Known rows, with every step that occurs:
fure -> gile -> sepo -> goseku: [ 0.01 -0.27  0.05  0.06 -0.27  0.62  0.16  0.06  0.03  0.46  0.50  0.08
 -0.10  0.03  0.01  0.05 -0.02 -0.06 -0.19 -0.17 -0.16  0.02  0.07]
gorum -> gile -> sepo -> goseku: [ 0.05 -0.24  0.02 -0.02 -0.22  0.66  0.02  0.06  0.04  0.42  0.35  0.00
 -0.09  0.11  0.03  0.13 -0.04 -0.02 -0.27 -0.22 -0.06  0.00  0.11]
sepo -> goseku -> fure: [ 0.05 -0.42  0.05 -0.14 -0.25  0.58  0.06  0.04  0.07  0.29  0.61  0.09
 -0.01  0.13  0.08  0.17 -0.04 -0.18 -0.17 -0.26 -0.11 -0.01  0.02]
lefol -> gile -> sepo -> goseku -> mutogod: [ 0.11 -0.47 -0.12 -0.11 -0.22  0.61  0.14  0.15  0.02  0.31  0.58 -0.08
 -0.15  0.09  0.08  0.30  0.05 -0.02 -0.09 -0.31 -0.06 -0.03  0.06]
kepa -> gile -> sepo -> goseku: [ 0.04 -0.22  0.07  0.04 -0.25  0.58  0.13  0.13  0.01  0.53  0.58  0.01
 -0.20  0.11 -0.03  0.15 -0.05 -0.04 -0.22 -0.21 -0.19 -0.01  0.14]
tapi -> gile -> kepa: [ 0.08 -0.38  0.28 -0.24  0.03  0.44  0.20  0.13  0.04 -0.15 -0.06  0.23
 -0.31  0.10 -0.10  0.25 -0.01 -0.06 -0.38 -0.25  0.36  0.14 -0.04]
gorum -> gile -> kepa: [ 0.11 -0.24  0.24 -0.30  0.05  0.39  0.19  0.13  0.02 -0.25 -0.05  0.24
 -0.28  0.10 -0.07  0.19 -0.04  0.00 -0.33 -0.19  0.37  0.16 -0.06]
mutogod -> goseku -> sepo -> gile -> tapi: [-0.16 -0.09  0.03 -0.03 -0.15  0.22  0.07 -0.01 -0.06 -0.13  0.47 -0.01
 -0.26  0.02  0.03  0.15  0.09 -0.08 -0.27 -0.43 -0.21  0.17 -0.07]
fure -> gile: [ 0.01 -0.15  0.18 -0.10 -0.11  0.24  0.27  0.03  0.02 -0.10  0.32  0.17
 -0.17 -0.02 -0.07  0.09 -0.03 -0.09 -0.18 -0.01  0.02  0.14 -0.18]
goseku -> sepo: [-0.03 -0.31  0.06 -0.21 -0.06  0.32  0.09 -0.01  0.09  0.04  0.33  0.01
 -0.08  0.11  0.17  0.21  0.06 -0.06 -0.17 -0.25  0.00  0.03  0.12]
gorum -> gile -> mutogod -> goseku -> fure: [ 0.08 -0.36 -0.17 -0.04 -0.22  0.66  0.02  0.04  0.03  0.20  0.61  0.05
 -0.16  0.06  0.16  0.23  0.01 -0.12 -0.25 -0.15 -0.22  0.06 -0.08]
sepo -> goseku: [-0.01 -0.32  0.13 -0.17 -0.22  0.48  0.10  0.06  0.06  0.27  0.51  0.00
 -0.14  0.14  0.08  0.16 -0.04 -0.11 -0.28 -0.25 -0.06  0.01  0.08]
gile -> kepa: [ 0.05 -0.20  0.25 -0.22  0.01  0.38  0.29  0.16  0.03 -0.18  0.12  0.29
 -0.23  0.07 -0.02  0.16 -0.01 -0.04 -0.32 -0.20  0.17  0.17 -0.01]
sepo -> gile -> mutogod -> goseku: [-0.01 -0.28 -0.11  0.06 -0.22  0.59  0.14  0.09 -0.04  0.07  0.68 -0.02
 -0.37 -0.04  0.15  0.23  0.07 -0.09 -0.38 -0.11 -0.36  0.13 -0.12]
sepo -> goseku -> fure -> gile -> kepa: [ 0.08 -0.49  0.24 -0.18 -0.10  0.47  0.34  0.11  0.02 -0.04  0.38  0.38
 -0.25  0.00 -0.08  0.04 -0.01 -0.11 -0.13 -0.20  0.21  0.14 -0.11]
mutogod -> goseku -> sepo: [-0.04 -0.44 -0.12 -0.20 -0.12  0.50  0.06 -0.01  0.03  0.21  0.56 -0.03
 -0.17  0.09  0.31  0.17  0.12 -0.11 -0.16 -0.33 -0.08  0.02  0.08]
lefol -> gile: [ 0.15 -0.13  0.12 -0.20  0.00  0.33  0.16  0.14  0.02 -0.11  0.25  0.05
 -0.26  0.10 -0.06  0.29 -0.16  0.02 -0.25 -0.14  0.16  0.02 -0.01]
lefol -> gile -> mutogod: [ 0.13 -0.10  0.06  0.04 -0.07  0.35  0.17  0.15  0.07 -0.07  0.33  0.03
 -0.36  0.03 -0.04  0.35 -0.14  0.09 -0.35  0.03 -0.16  0.08  0.03]
tapi -> gile -> mutogod -> goseku: [ 0.02 -0.33 -0.15  0.01 -0.19  0.62  0.05  0.07  0.01  0.22  0.50 -0.06
 -0.38  0.04  0.17  0.28  0.04 -0.08 -0.42 -0.14 -0.23  0.09 -0.06]
goseku -> fure -> gile -> sepo: [ 0.05 -0.05  0.00  0.19 -0.19  0.56  0.19  0.06  0.01  0.26  0.31  0.22
  0.03 -0.04 -0.06  0.06  0.00 -0.03 -0.14 -0.01 -0.24  0.08 -0.04]
gorum -> gile: [ 0.09 -0.08  0.12 -0.25 -0.02  0.32  0.00  0.04  0.03 -0.15 -0.01 -0.01
 -0.15  0.13 -0.03  0.26 -0.07 -0.01 -0.35 -0.11  0.22  0.10 -0.09]

Rows:
[ 0.06 -0.42 -0.12 -0.09 -0.24  0.61  0.13  0.13  0.03  0.34  0.58 -0.07
 -0.09  0.09  0.12  0.27  0.10 -0.05 -0.12 -0.30 -0.14 -0.01  0.07] : gile -> sepo -> goseku -> mutogod
[ 0.07 -0.45  0.15 -0.17 -0.08  0.50  0.34  0.11 -0.01 -0.07  0.39  0.38
 -0.28 -0.02 -0.03  0.04  0.02 -0.12 -0.15 -0.19  0.16  0.16 -0.16] : mutogod -> goseku -> fure -> gile -> kepa
[ 0.05 -0.11 -0.10  0.20 -0.22  0.65  0.18  0.06 -0.02  0.34  0.42  0.20
 -0.01 -0.05  0.01  0.04  0.03 -0.05 -0.14 -0.05 -0.28  0.07 -0.06] : mutogod -> goseku -> fure -> gile -> sepo
[ 0.01 -0.26 -0.15  0.05 -0.21  0.55  0.18  0.07 -0.01  0.18  0.67  0.03
 -0.36 -0.04  0.17  0.15  0.05 -0.08 -0.30 -0.05 -0.32  0.12 -0.11] : fure -> gile -> mutogod -> goseku
[ 0.08 -0.51 -0.10 -0.10 -0.24  0.63  0.09  0.11  0.04  0.35  0.49 -0.10
 -0.13  0.10  0.08  0.32  0.09 -0.06 -0.15 -0.32 -0.05 -0.02  0.04] : tapi -> gile -> sepo -> goseku -> mutogod
[ 0.08 -0.27  0.02  0.01 -0.22  0.66  0.10  0.11  0.03  0.45  0.47  0.03
 -0.14  0.10  0.01  0.15 -0.08 -0.01 -0.22 -0.23 -0.09 -0.05  0.15] : lefol -> gile -> sepo -> goseku
[-0.04 -0.39  0.21 -0.11 -0.12  0.32  0.17  0.01 -0.02 -0.25  0.39  0.03
 -0.18 -0.01  0.00  0.24  0.07 -0.11 -0.21 -0.22  0.01  0.11 -0.10] : goseku -> sepo -> gile
[-0.02  0.16  0.05 -0.10 -0.04  0.13  0.08  0.08 -0.01 -0.12  0.25  0.02
 -0.27  0.10 -0.07  0.21 -0.10  0.04 -0.30 -0.34 -0.06  0.12  0.00] : lefol -> gile -> tapi
[ 0.04 -0.43  0.12 -0.09 -0.23  0.44  0.22  0.01  0.03  0.15  0.58  0.19
 -0.12  0.00 -0.03  0.05 -0.03 -0.17 -0.07 -0.11 -0.01  0.07 -0.15] : sepo -> goseku -> fure -> gile
[-0.06  0.20  0.05 -0.14 -0.05  0.13 -0.03  0.01  0.00 -0.14  0.07 -0.02
 -0.19  0.13 -0.05  0.19 -0.04  0.02 -0.38 -0.31 -0.01  0.17 -0.05] : gorum -> gile -> tapi
[ 0.00 -0.46 -0.16 -0.13 -0.13  0.53  0.02 -0.01  0.04  0.18  0.52 -0.06
 -0.27  0.07  0.28  0.22  0.09 -0.04 -0.20 -0.25 -0.11  0.03  0.07] : gorum -> gile -> mutogod -> goseku -> sepo
[ 0.03 -0.35  0.06  0.02 -0.24  0.69  0.03  0.06  0.05  0.49  0.34 -0.01
 -0.11  0.11  0.00  0.18 -0.03 -0.07 -0.30 -0.25 -0.07 -0.02  0.13] : tapi -> gile -> sepo -> goseku
[ 0.07  0.12  0.06  0.15 -0.12  0.42  0.17  0.17 -0.02  0.31  0.33  0.07
 -0.17  0.06 -0.12  0.20 -0.04  0.04 -0.26 -0.04 -0.26  0.07  0.07] : kepa -> gile -> sepo
[ 0.05 -0.49 -0.05 -0.23 -0.22  0.49  0.14  0.11  0.04  0.19  0.61 -0.10
 -0.15  0.12  0.13  0.30  0.08 -0.09 -0.14 -0.32 -0.03  0.01  0.02] : sepo -> goseku -> mutogod
[-0.03 -0.44 -0.15 -0.10 -0.15  0.52  0.07  0.00  0.05  0.22  0.60 -0.04
 -0.24  0.06  0.30  0.21  0.11 -0.06 -0.20 -0.25 -0.21  0.03  0.10] : gile -> mutogod -> goseku -> sepo
[ 0.05 -0.34 -0.16  0.00 -0.24  0.65  0.07  0.06  0.03  0.24  0.69  0.07
 -0.14  0.05  0.18  0.21  0.03 -0.14 -0.25 -0.16 -0.33  0.06 -0.06] : gile -> mutogod -> goseku -> fure
[ 0.10 -0.38 -0.17 -0.02 -0.22  0.66  0.07  0.08  0.02  0.22  0.70  0.07
 -0.20  0.05  0.14  0.24 -0.02 -0.12 -0.22 -0.17 -0.25  0.03 -0.06] : lefol -> gile -> mutogod -> goseku -> fure
[-0.14  0.13  0.16 -0.01 -0.13  0.11  0.11  0.03 -0.05 -0.26  0.30  0.03
 -0.22  0.02 -0.10  0.17  0.02 -0.05 -0.35 -0.32 -0.20  0.21 -0.12] : sepo -> gile -> tapi
